Each row comes from the steps of one path. Every step used is in the known rows, and no mark comes twice. Write the path behind each row, first mark first.
Known rows
D, X, K: [-19.0  -8.9  15.9   5.7  -0.2 -24.8 -46.8 -30.7  -4.0  33.8   3.9  16.9
 -32.9 -24.6  37.3 -11.6  -4.6 -25.4]
D, A, K, X, G: [ 14.3 -12.1  14.3 -29.7 -27.1 -20.7   8.2   0.6  10.9 -11.0  -2.1 -16.5
  -0.3  -2.9  20.3  24.3   6.7  -3.7]
A, K, X, G: [ 29.1 -18.8  22.7  -9.1  -2.5  -3.2   4.9   3.8  -3.2 -28.3 -16.6   7.3
 -16.3  -9.2 -14.9   2.0  14.1  20.3]
D, X: [-33.9   4.7  10.2   1.9  -1.8 -26.9 -34.5 -22.9  11.9   9.2  17.6 -15.8
 -15.6  -8.1  37.8 -21.4  10.5 -28.0]
K, X, G: [  1.8 -32.6 -11.8  12.5 -19.4   3.1  35.9   2.6 -21.3  -6.7  -4.1   9.5
  -3.1 -21.9  -8.5   6.3  19.0   6.4]
H, A, K, C: [ 29.6  33.1  21.7 -22.9  20.4   3.8  11.2  10.8  22.9 -24.6 -19.9  30.2
  -1.1  16.8  -3.5   0.5 -19.8  23.2]
D, X, G: [-39.7 -20.8  -2.4   4.8  -8.1 -11.4  -6.8 -15.0  -4.5  17.3   1.8  15.7
 -37.3 -22.4  45.2  -9.7   3.2 -18.3]
H, A, K: [ 12.7  50.1  28.7 -22.1   9.3  -3.2 -14.5 -16.0  31.5 -17.6 -22.1  33.2
   0.6  28.6   9.9 -21.9 -22.3  15.7]
X, G, A, K: [ 12.1  -8.7   1.6   0.4  14.0  30.4   0.5   8.3   7.7  -5.8 -19.6  19.7
  -1.5  24.9 -16.5  -8.0 -22.7   9.6]
C, G, A, K, X, D: [ 19.8   4.9 -28.3  22.9  -7.5  -3.1  12.2   2.2  -8.6  -6.9   4.1 -25.7
  30.4  25.6 -47.0   1.3  17.0  11.3]
X, G: [-28.7 -17.4 -13.4  12.2 -11.8  14.5  20.6   3.0  -8.0  11.6 -10.9  18.1
   1.0 -13.3  23.9  -3.8  -2.0  -3.7]
X, G, A, K, C: [ 26.8 -23.5  -5.4  -1.1  22.5  38.4  25.0  32.2  -1.5 -13.1 -18.3  17.2
  -4.8  15.0 -27.6  12.5 -20.1  16.5]
H, X, D, A, K: [-52.9  58.3  18.5 -25.4  -5.6 -14.8 -39.9 -25.7   2.9  21.8  16.0  -7.6
 -18.7  -5.5  38.6   5.2  -9.4  -3.8]
D, X, K, A: [ -6.4 -21.4   0.5   1.5  -7.9  -5.7 -21.0 -35.0  -2.4  25.6   4.7  34.6
 -24.8 -31.0  16.5 -20.9 -11.6 -18.6]
A, K, C: [ 28.2   1.5  26.8 -14.3  22.1   1.4  -8.4  24.2  12.3 -28.1  -2.7 -18.0
   6.5  -1.0  -7.9   4.0   6.9   7.3]
K, C: [ -0.8  -8.8  -7.3   7.3   8.4   7.8  22.7  25.0  -4.0  -5.9  10.9 -18.7
  21.6 -12.0  -0.2   7.7  10.9  -6.2]
H, X, G, A, K: [-17.7  11.5  12.9  12.4  31.7  39.3 -26.6 -13.7  20.3 -10.6 -28.4  28.7
 -23.3  24.0  -5.3 -17.5 -22.7  22.9]

Which path is each row?
[ 18.4  21.9  22.4 -22.6  -8.5 -22.0  -8.3  -2.3 -24.5 -10.0  15.3  -7.9
 -13.0 -14.7 -25.3   4.5  17.3  12.6] | A, K, X, D
[  6.9 -36.4 -23.7  35.6  13.5  -5.0  -5.5   0.2  -5.2  26.1  -1.4   3.0
  -8.2  -6.0  -0.2   8.3  -3.2 -15.1] | D, X, K, C, G, A
[ 10.3 -17.6 -11.2   7.9 -11.4  21.8   5.9 -21.1  -8.1  21.5  -6.5  39.8
  15.1 -22.5  -9.4 -16.9 -18.0  -2.7] | X, K, A
[ -4.3 -13.7  11.2  -6.5  14.3   1.5 -23.8  -9.0  11.5   0.2  -7.2  18.0
 -40.1  11.6   9.1 -11.8 -15.6  -5.9] | D, X, G, A, K
[ 34.7 -10.6 -17.4  33.2   4.8   1.0   1.9  -0.1  23.3 -29.2 -10.6 -37.6
  46.3  41.1 -43.1 -10.9  20.9   9.8] | C, G, A, K, X
[ 15.2 -30.4 -22.8  16.7  -7.6  21.1  38.4   6.8 -18.3  -6.7  -4.0   9.8
   5.7   4.7 -37.9   5.5   1.3   9.1] | K, X, G, A
[-20.5  16.2 -18.1 -20.1 -46.3 -33.7  24.0  -4.8 -34.6  25.9  41.0 -26.5
   8.5 -23.7   4.8  26.6  15.6 -18.3] | K, X, D, A
[ 24.8 -12.0   0.9  15.6  13.1  -3.7   7.8  24.9  19.9 -29.5 -12.5 -32.3
  29.3   7.4  -4.7   4.3  23.9  10.0] | A, K, C, G
[-27.2  42.9   8.0 -42.0 -28.4 -30.5 -13.9  -4.0 -12.6  28.7  28.9 -20.0
   2.2  -7.5  32.9  16.8  -7.5 -19.0] | X, D, A, K
[ 39.9   5.1  10.1  -6.8  34.5  22.8  -6.7  26.1  15.9 -26.1  -1.2 -16.0
  18.5  32.6 -41.3   0.5 -13.6   7.1] | G, A, K, C
[  9.9 -23.3 -47.6  45.0  10.9  21.0  41.2  30.9   6.8  -8.0   2.0 -32.5
  55.2  22.5 -26.2   6.6  12.5  -3.7] | K, C, G, A
[-66.7  49.0  -0.1   7.4   2.1   3.7 -24.1 -25.5 -18.7  27.0  15.9   9.4
 -17.0 -17.5  19.3 -15.2  -1.6   1.3] | H, X, D
[-15.2  15.7 -20.9 -15.7 -28.2 -26.9  23.0  20.2 -14.4  22.3  22.1 -34.9
  19.6 -11.6  22.6  37.2  11.1 -11.2] | X, D, A, K, C, G
